Each row was made from one small tree. The marks that hang from a mark follow it in brackets, in alphabetical order. Every link used is in the known rows. Write each row's tree.
In the rows, 128 means zero.
Known rows:
kagise(solibu(fonukam nolev tido)): [144  97 139 163  99 141 125 131 137 134 116 124 147 146 139 120 127  91
 134  97 132 152  96 125  90]
nolev(balofes): [ 87 153 143 133 149 130  95 126 124  99 103 117 119 120 158  90 165 147
 123 204 119 111 137 111  96]
redu(solibu): [147 179 102  92 161 101  58 163 149 126 136 109 127 125 121 122 152 129
 156 209 145 145 184 113 104]
kagise(solibu(redu)): [151 176 139 108 140 100  84 140 145 121 124 110 133 137 121  99 150 108
 150 175 147 149 136  92  79]
bevuzo(solibu(fonukam(rebifef(buraka)))): [ 78 178 110 112 166 177  43  81 114  97 144 157 121 117 141 117 141 121
 188 124 130 150 126 121 130]
bevuzo(solibu(kagise nolev(balofes vulivo) redu)): [131 118 131  99  85 131 117  79 126 105 117 114 131 128 118 112 110 135
 120  85 127 125 105 105 147]
rebifef(buraka fonukam): [113 140 139 107 167 105 181 193 121 123 147 154  96 125 159 154 167 117
 213 170  68 118  93 116 117]
fonukam(rebifef): [ 95 172 135 111 230 145  55 142 137 126 143 174 113 107 156 114 152 140
 154 206 118 110 188 104 107]
buraka(fonukam(rebifef)): [ 78 159 163  89 205 160  87 161 136  99 138 170 105  97 145  95 160 129
 170 187  91 124 166 111 122]
fonukam(buraka rebifef): [ 83 213 165 168 224 122 102 142 130 140 166 179 116 121 123  99 163 140
 148 252 112 122 216 133 129]
fonukam(buraka): [ 96 218 144 170 161 111 121 134 126 118 157 135 114 137 103  95 167 134
 153 244 115 145 169 155 124]
vulivo(nolev(balofes)): [140 171 140 139 102 102  56 131 154 104 108 131 115 124 138 114 149 126
 162 193 146 164 127 120  83]
solibu(redu tido): [171 162 111 141 185 137 138 173 130 139 125 106 122 121  82 115 121 157
 117 155 131 131 143 133 137]
kagise(solibu(fonukam nolev(vulivo) tido)): [153  81 151 152  71 150 136 152 136 146 116 123 143 143 141 124 126  94
 127  82 123 146 110 117  87]
redu(solibu(nolev tido)): [176 120 109 135 148 100 108 179 154 144 126 114 141 138  99 131 121 123
 129 162 138 151 165 125 128]
redu(solibu(fonukam(buraka rebifef) kagise tido)): [142 143 104 140 170 148 134 134 128 168 148 121 132 115 130 151 138 148
 119 151 132 105 184 148 134]
tido(solibu(redu)): [110 155 135  79 147  74 112 159 126 121 135 131 122 124 112 136 141 127
 107 156 150 143 148 107 139]
tido(solibu(fonukam kagise nolev(vulivo) redu)): [120  71 138  78  63 102 193 131 112 147 131 131 122 123 144 176 110 132
  83  49 132  99 112 122 149]
redu(solibu(tido)): [164 157  99 119 172 118  80 179 148 140 132 104 134 126 103 125 142 133
 136 189 142 151 181 122 118]
buraka(fonukam): [ 87 163 147  91 161 153 100 156 133  84 132 140 104 109 131  94 163 125
 174 180  92 140 132 126 119]
kagise(solibu(nolev redu tido)): [180 119 147 150 127  98 134 156 151 139 115 115 147 150  99 108 119 102
 121 126 140 156 116 103 103]
redu(solibu(fonukam(buraka) kagise nolev(vulivo))): [152 115 119 119  74 118 162 135 132 159 144 112 127 131 137 154 126 132
 129 127 123 106 162 142 125]
bevuzo(solibu(fonukam(rebifef) kagise redu)): [105 169  98  88 153 175  72  55 113 109 141 132 123 106 139 128 121 140
 153  88 142 118 116 126 142]
balofes(nolev): [155 169 113  79 129 148  36 119 144  93 122 112 112 135 132 118 153 124
 171 216 134 150 164 130 123]
tido(solibu): [ 82 145 134  86 147  89  88 149 126 110 136 142 123 126 131 136 155 116
 115 164 140 149 144 112 128]
tido(solibu(nolev redu)): [122 117 146  95 122  56 141 159 131 125 130 141 129 136 108 141 119 117
 101 129 146 143 131 108 149]

Which tree is each row?
[160  48 117 170  94 162 252  98 105 156  97 102 131 123 140 152  84 167
  67  28 116  60  67 157 152] -> solibu(fonukam kagise nolev(balofes) redu tido)
[168  80 130 140  83 134 145 179 135 160 111 103 140 126 133 136 117 133
 109 114 129 125 161 125 120] -> redu(solibu(fonukam nolev(balofes vulivo) tido))
[ 97 162 143 113 117  90 151 144 109 133 146 131 122 124 116 140 140 128
 109 140 149 137 145 138 147] -> tido(solibu(fonukam(buraka) redu))
[138 184 147 141 111 116 121 126 128 134 135 111 133 138 125 103 150 109
 151 159 146 143 134 122  87] -> kagise(solibu(fonukam(buraka) redu))
[128  74 129 182 154 179 153 144 121 154 126 164 131 120 148 142  99 130
 122  80 111 110 124 151 137] -> solibu(fonukam(rebifef) nolev tido)
[179  89 174 150  88 106 156 170 146 148 100 107 147 145 112 101 122 111
  96 116 129 140 128  87  98] -> kagise(solibu(nolev(balofes vulivo) redu tido))
[103 172 157 147 140 137  90 119 130 135 141 144 134 132 155 106 162 100
 156 171 135 140 153 117  78] -> kagise(solibu(fonukam(buraka rebifef)))
[153 127  79 113 143 155 120 132 129 151 132  97 131 117 136 156 135 145
 125 124 137 111 147 145 120] -> redu(solibu(fonukam kagise tido))
[170  64 127 161 131 121 231 117 127 147  98 104 132 132 111 135  93 166
  60  83 114  77  89 132 156] -> solibu(kagise nolev(balofes) redu tido)
[120 151 153 174 152 153 111 134 130 148 137 139 142 133 137 109 153 104
 135 150 132 146 150 126  92] -> kagise(solibu(fonukam(buraka rebifef) tido))
[140 181 104 122 164 151  62 114 129 102 131 113 134 124  78  98 121 130
 145 129 146 175 124 124 151] -> bevuzo(solibu(redu tido))
[110 143 121 179 108 162 106  90 118 108 138 135 141 139  98 108 113 109
 149  94 130 178 100 161 160] -> bevuzo(solibu(fonukam(buraka) nolev tido))
[134 165 118 111 126 116  70  99 136  92 130 127 133 135  92 101 109 115
 160 123 144 169 110 116 148] -> bevuzo(solibu(nolev redu))
[132  10 133 165  51 194 234 111 105 157 100 115 127 121 171 158 104 155
  68  20  89  64  82 152 133] -> solibu(fonukam kagise nolev(balofes vulivo) tido)
[153 121 120 134  95 127 169 131 119 134 124 124 119 128 132 135  95 137
 144  92 131 108 101 145 128] -> solibu(fonukam nolev redu)
[ 71 103 167 146  82  86 167 129 111 124 127 147 133 137 143 135 137 111
  93 125 134 136 123 137 144] -> tido(solibu(fonukam(buraka) nolev(balofes)))
[140  91 117 117 134 148 194  88 115 155 132 147 116 112 164 164  90 156
 118  59 120  50 107 139 139] -> solibu(fonukam(rebifef) kagise nolev redu)
[ 91  90 131  91 119  80 144 116 128 118 133 147 127 136 140 161 132 116
  94 109 130 122 108 119 144] -> tido(solibu(kagise nolev))
[141 124 122 157  86 125 240  82 107 150 141 121 117 134 127 151 100 152
 119  86 118  75  94 174 151] -> solibu(fonukam(buraka) kagise nolev redu)
[160 112 111 109 127 102 185 103 133 131 126 120 117 133 121 145 101 151
 116 108 120  82  96 129 140] -> solibu(kagise nolev redu)
[159 113 139 108  97  91 109 177 150 140 116 111 133 132 130 120 133 127
 125 173 129 131 181  99 109] -> redu(solibu(nolev(balofes vulivo)))
[123 135 113 146 137 146  67 104 135  95 127 134 142 138  94 104 114 108
 146 110 132 183 103 131 152] -> bevuzo(solibu(nolev tido))
[139 113 115 136 126 139 128  76 127 107 111 111 141 132  98 113 101 136
 106  78 134 137  86 124 164] -> bevuzo(solibu(kagise nolev(balofes) redu tido))
[108  86 146  94 110  64 177 121 123 126 116 129 130 132 132 150 121 133
  67 105 138 105 111 107 152] -> tido(solibu(kagise nolev(balofes) redu))
[ 83  78 125  97  92 109 158 102 113 124 132 145 126 129 161 172 126 117
  98  72 131 111  93 136 141] -> tido(solibu(fonukam kagise nolev))
[168 108 102 141 121 127 124 165 140 150 126 112 140 131 119 142 114 124
 134 124 139 140 149 141 126] -> redu(solibu(fonukam nolev tido))
[113 122 127 156 128 145  78  99 132  92 112 128 145 137 105  94 118 114
 129 114 131 173 101 123 148] -> bevuzo(solibu(nolev(balofes) tido))
[117 104  80 143 142 211 163  92 103 138 128 113 118 111 158 160 131 158
 113  74 111  84  87 173 125] -> solibu(fonukam kagise tido)
[165  90  89 129 118 137 149 131 134 154 127 107 137 129 132 161 113 134
 118  97 133 112 130 147 131] -> redu(solibu(fonukam kagise nolev tido))
[157 110 113 115 106 148 128 100 129 122 127 116 135 130  90 127  96 133
 116  61 126 141 103 122 165] -> bevuzo(solibu(kagise nolev(vulivo) redu tido))
[ 90 142 120 128 142 160  73  81 121 101 138 167 127 128 138 121 118 110
 180  97 126 150 108 123 140] -> bevuzo(solibu(fonukam(rebifef(buraka)) nolev))
[ 73  65 139 106  83 106 169  96 109 121 117 139 129 128 172 162 130 123
  81  76 130 100  91 129 139] -> tido(solibu(fonukam kagise nolev(balofes)))
[106 138 140 185  89 132 169 115 115 128 142 144 121 141 136 124 124 120
 153 136 113 126 114 173 129] -> solibu(fonukam(buraka) nolev)
